Known rows, with every way that one mark hangs from another
(J L (V H)): [ 16   7  -7   0   0 -16  12  13   5  22  -5   0  -4  19 -11  26   9  -3
  -8]
(V (H Y)): [  6   5   4   5 -19 -13  -4  27   7  34 -10  -6 -13   5  -5   7  23   9
  -8]
(J (C X)): [  5  -7   6   0  -8  -2  -3  14  -4  30 -16  -1   8  12  -5   2   3  -3
  -2]
(H A Y): [-10  20  19  12 -32  -9  -9  17   5  27 -11  -2 -11  -2   1  -5  16  14
 -12]
(X (C H)): [ -2  -2  -2  -7 -15 -16  -1  26   5  41 -14   8  -2   0  -5   4  17 -10
 -15]
(A (H Y)): [-16   4  12   2 -21 -14 -12  23   7  37 -14  -9   6   0  -8   5  12  11
 -11]
(J C (L (H A))): [ 10  30 -13   1  -3 -10   3  12  10  21  -4  -5  -2  10  14  14   5   4
  -9]
(J C L V): [  6   6   0   1   3 -10  18   5   3  22 -11  -2   6  26 -11  22  -2  -5
 -10]
(J (C X) (L (H A Y)) V): [ 29  18  -7   1  -4 -12  -3   6  12   8  -5 -24   2  20  15  15   1  12
 -17]
(H Y): [ -7   3  19   9 -23  -7  -7  22  -2  38 -14  -3  -8   2  -5   2  15   9
  -8]
(A H): [-18   4   9   0 -14 -13 -10  19   2  37 -13   2  12  -3  -9   9   9   1
  -6]
(L H): [  3   5   3   0 -13 -12  -9  22  -4  39  -9   0   0  -1   6  11  12  -2
  -5]
(L (H A Y)): [  3  24   7   7 -26 -13 -15  20   6  29  -6 -10 -11  -5  14   2  18  15
 -14]
(J (V H)): [  8   2   0   1  -9 -20   5  13   3  27  -7   2   0  12 -12  19  17  -6
 -11]
(J (L H)): [11 11 -5  0 -6 -9 -3 21 -1 36 -7 -1 -2  5  8 16  5  2 -2]
(H A): [-13  20  15   9 -25 -10  -5  13   1  29  -8   9  -5  -4  -3   0  12   2
  -7]
(X C): [ -7   4  10   1 -21 -10   5  22   5  41 -14  14   3   4  -8   0  10  -9
 -15]
(C (H Y) (X A)): [  6 -11   2   4 -13 -12 -16  16   3  27 -10 -10  -9  -1   7   6  18   5
  -8]
(J C (L (H A Y)) V): [ 19  28  -8   2  -5 -15   5   6  14  13  -2 -20  -4  21  11  19   6  12
 -20]

Rows
[  4 -12  -2   0  -8 -12 -12  12  -1  29  -8   0  -1  -3   5   8  13  -6
  -1]	(C H (X A))
[ 12   3  -8  -3   0 -19  14  10  11  20 -10  -2   4  22 -13  21  14  -8
 -14]	(J C (V H))
[  9 -12   6   0 -15 -11 -22  27  -4  34 -16 -15  -9   0  -1   1  17  11
  -6]	(C (H Y) X)
[ -8  -5   7   4 -16 -10 -15  11  10  26  -9  -9  11  -2   3   8   9   8
  -8]	(C (X (A (H Y))))
[ 23  -7  -8  -4   1 -15   6   9   6  17 -11  -7   9  22 -10  18  11  -7
  -9]	(J (C X) (V H))
[ 30  -2 -13  -5   8 -10   3   7   1  20  -9 -13  13  23   6  24  -4  -4
  -8]	(J (C X) (L H) V)
[  6   5   7   4 -23 -13 -25  22   2  22  -9 -13 -12  -6   5  -4  18  14
 -10]	(C (H A Y) X)
[  4  23   5  10 -26 -15  -8  21  14  24  -5  -5 -16  -1  -1   1  25  14
 -13]	(V (H A Y))
[-10  -6   3   1 -11 -10 -11   7   5  27  -8   2  18  -4   2   9   5  -4
  -3]	(C (X (A H)))
[ 26   1 -18  -3  11 -11   9  -4   7  11  -3  -9  11  24  13  28  -3  -8
 -10]	(J (C (X A)) (L H) V)
[ 10  19  -9   0  -4 -19   3   7  14  11  -6 -19  -9  20  -1  16  12  11
 -20]	(J (C (H A Y)) L V)
[ 29   0 -15   2   6 -12  14   1  20   5  -2 -16  -1  29   2  25   8   3
 -14]	(J (C (X A)) L (V (H Y)))
[ 19  28 -10   4  -5 -16  14   8  22   6  -3 -16  -9  24  -2  19  12  10
 -20]	(J C L (V (H A Y)))
[  8   0  -8   0   4 -11   5  -4  18  10  -6 -18  17  23   0  24  -2   6
 -15]	(J (C (X (A (H Y)))) L V)
[ 30  -2 -15  -4  10 -13  12   8   7  14  -7  -7   7  28  -7  23   2  -4
  -7]	(J (C X) L (V H))
